What can hang from each mark
S: B P
B: P S U V
U: X
P: S V
X: B U Y
Y: U
V: S

Known rows, with every way that one mark hangs from another
X(Y(U)): [ 2.77  1.47  0.04 -0.65  1.57  0.76 -0.30 -0.54 -3.07 -0.11 -0.61 -0.51
 -1.88  1.07  0.22  0.57 -1.23]
S(B(P U)): [-0.69  1.62 -0.98 -0.84 -2.47 -0.47  2.95 -3.16  0.90  0.29  1.94  0.80
 -1.46 -0.23 -3.72 -0.51 -3.94]
V(S(B(U) P)): [-1.58  0.50  0.14 -0.56 -0.70 -2.48  2.23  0.81  1.98  0.47  1.87  0.08
 -2.16 -2.20 -3.39 -0.35 -3.16]
B(P(V) S): [-0.67  2.15 -2.50  0.89 -2.74 -0.09 -0.77 -1.11  1.23  1.01 -0.46  2.74
 -1.25  0.34 -2.81 -2.82 -3.28]
X(U): [ 0.96 -0.68  1.52 -1.04  1.36  0.53  0.33  0.11 -1.09  1.09 -0.93 -0.85
 -0.79  1.41  0.02 -0.32 -0.45]
P(S(B(U(X))) V): [ 2.61 -1.33 -2.14  0.86 -3.63 -1.63 -1.35 -0.95 -0.36  3.17  1.46  3.58
  0.27 -1.58 -5.75  1.47 -1.49]
S(B(P U(X(Y)) V)): [ 1.78  1.70 -2.24 -1.10 -3.07 -0.15  1.63 -4.38  1.37  0.56  2.76  0.44
 -2.24  0.05 -4.19  0.69 -5.88]
S(B(P U(X) V)): [-0.07  0.40 -2.26 -0.79 -3.47 -1.22  1.93 -4.70  1.89  0.19  2.93  0.77
 -1.35 -1.10 -4.54  1.13 -5.31]
V(S): [-1.58  0.23  0.18 -1.46  0.87  0.26 -0.09  1.59  1.11  0.52 -0.45  0.29
 -1.25 -1.11  0.20 -0.21 -0.87]
B(P U(X(Y)) V(S)): [ 1.25  2.79 -2.81 -3.92 -2.56 -0.44  0.23 -4.05  2.07  1.05  1.84  0.89
 -3.72 -0.33 -1.48 -0.38 -7.38]
X(B(V) U): [ 2.19 -0.18  1.93 -1.13  2.72  1.32  0.90 -0.34  0.38  0.63 -1.54 -0.73
 -0.37  1.03  0.15  2.37 -1.24]
S(B(U V) P): [-0.52  0.25 -1.01  1.78 -2.08 -4.39  2.48 -1.95  1.41  0.02  2.63 -0.61
 -0.82 -1.69 -4.99  1.06 -3.84]
P(S(B(U)) V): [ 1.55 -0.25 -1.87  1.45 -3.01 -2.13 -0.43 -0.52 -0.94  3.26  0.64  3.32
  0.37 -1.24 -5.95  1.09 -1.50]
S(B): [-0.57 -0.59  0.43  1.23 -0.04  0.42  1.31  0.53  0.45  0.02  0.80 -0.16
  0.13 -0.51 -2.67  0.80  0.04]
U(X(Y)): [ 3.73  0.14 -0.28 -1.26 -0.27  1.97 -1.53 -0.23  0.07  0.43  0.97 -0.05
 -1.21  0.98  0.70 -0.02 -0.81]
U(X(B(P V) Y)): [ 4.92  2.35 -0.74 -1.56 -0.18  2.73 -0.43 -1.89  2.07 -0.12  0.61  0.72
 -1.20  0.82  0.46  0.73 -3.01]
S(B(U(X)) P(V)): [ 1.34 -1.39 -1.35  1.29 -3.60 -2.73  0.78 -0.41  1.12  1.12  3.78  0.73
  0.41 -1.66 -5.47  0.08 -2.18]
Y(U): [ 0.23 -0.32  0.01 -0.19  1.10 -0.65  0.09 -1.07 -2.62 -0.74 -0.46  0.03
 -0.67 -0.56 -0.28  1.31 -0.45]
B(S): [-0.94  0.39 -0.41  0.18 -0.14  0.00 -0.67 -0.45  0.95 -0.13 -1.00  1.22
 -2.28  0.10 -0.77 -0.62 -1.78]

Rows
[-1.88  2.40 -1.93 -0.75 -1.00 -1.07  0.57 -1.37  2.20  0.33 -0.04  0.71
 -1.39 -1.22 -1.34 -0.86 -4.18]
B(P V(S))
[ 2.61  0.37 -1.95 -2.34 -1.97 -0.83 -0.38 -3.86  0.31  0.75  1.89 -0.27
 -2.21  0.33 -1.30  1.86 -4.74]
B(U(X(Y)) V)
[ 6.93  4.03  1.62 -1.89  1.96  3.00  0.02 -0.37 -0.56  2.24 -2.50  1.99
 -2.41  2.78  0.36 -1.22 -2.33]
X(B(P(S)) U Y)
[ 1.03  2.80 -1.44 -1.89 -2.04  1.03  0.88 -2.66  2.02  0.74 -0.24  3.19
 -2.06  0.45 -2.10 -0.70 -4.72]
X(B(P(V) S U))
[ 1.47  0.45  2.12 -1.13  3.05 -0.26  1.00  1.60  1.86  0.76 -1.21 -0.62
 -1.33 -0.44 -0.16  1.18 -2.17]
X(B(V(S(P))) U)
[ 4.53  0.89  0.61 -1.87  1.23  3.87 -1.57 -0.03  1.89 -0.20 -0.46  1.37
 -2.86  1.11  1.05  0.75 -1.81]
U(X(B(S) Y))
[ 2.80  3.22 -1.59 -1.40 -1.52 -1.22  0.89 -4.23  1.50  1.01 -0.48  3.20
 -1.41 -0.65 -1.81  1.40 -4.68]
X(B(P(S) U V))
[ 5.68  4.42 -0.91 -0.19  1.26  0.57 -0.39 -2.52 -1.41  0.55 -2.00  2.50
 -2.12  0.36 -0.88  1.50 -3.59]
X(B(P(S) V) Y(U))
[ 3.63  2.70 -0.12 -2.42  0.69  1.18  1.11 -2.28  0.55  0.44  0.06 -0.17
 -2.03  1.17 -0.08  2.54 -3.89]
X(B(U V) Y)
[ 3.51  3.77  1.23 -3.05  2.71  3.08  1.13 -0.09  1.25  1.53 -1.83 -0.20
 -3.01  1.95  0.37 -0.23 -4.49]
X(B(P V(S)) U Y)
[-1.22  1.67 -2.01 -0.08 -2.88 -1.81  2.92 -4.23  1.31  0.25  1.98  0.50
 -1.24 -0.73 -4.71  0.68 -5.28]
S(B(P U V))
[ 1.94 -0.47  0.17 -0.80  0.73 -0.18 -0.59  0.79  3.50 -0.49  0.94  0.54
 -0.66 -2.14  0.07  1.70 -1.64]
U(X(B(V(S(P)))))
[ 2.61  0.69 -0.82 -1.08 -0.67  1.53 -0.11 -2.28  2.76 -0.64  0.78  1.22
 -0.09 -0.58  0.05  1.27 -2.29]
U(X(B(P V)))
[ 4.53  0.00 -2.07  0.49 -3.19 -0.58 -1.59 -0.63 -0.91  3.61  1.28  3.18
 -0.60 -0.41 -5.46  1.00 -2.14]
P(S(B(U(X(Y)))) V)
[ 5.53  1.97 -0.68 -1.46 -0.87  3.71 -1.06 -0.19  1.35  0.92  0.76  1.62
 -0.19  1.23  0.04 -0.54 -1.55]
U(X(B(P(V)) Y))
[-0.82  2.46 -3.13 -1.15 -4.13 -1.21  0.28 -3.63  0.97  1.36  0.53  2.94
 -2.50  0.39 -3.61 -2.29 -5.82]
B(P(V) S U)
[ 2.23  0.80 -1.30 -3.02 -1.71  0.68 -0.98 -3.18  0.86  0.57  0.83  1.38
 -4.64  1.00 -0.96 -0.10 -5.04]
B(S U(X(Y)))
[-1.67 -0.71 -0.69  0.78 -0.72  0.42  0.04  2.99  0.79  1.88  0.58  0.88
  0.62 -1.52 -3.78  0.21 -0.36]
P(V(S(B)))
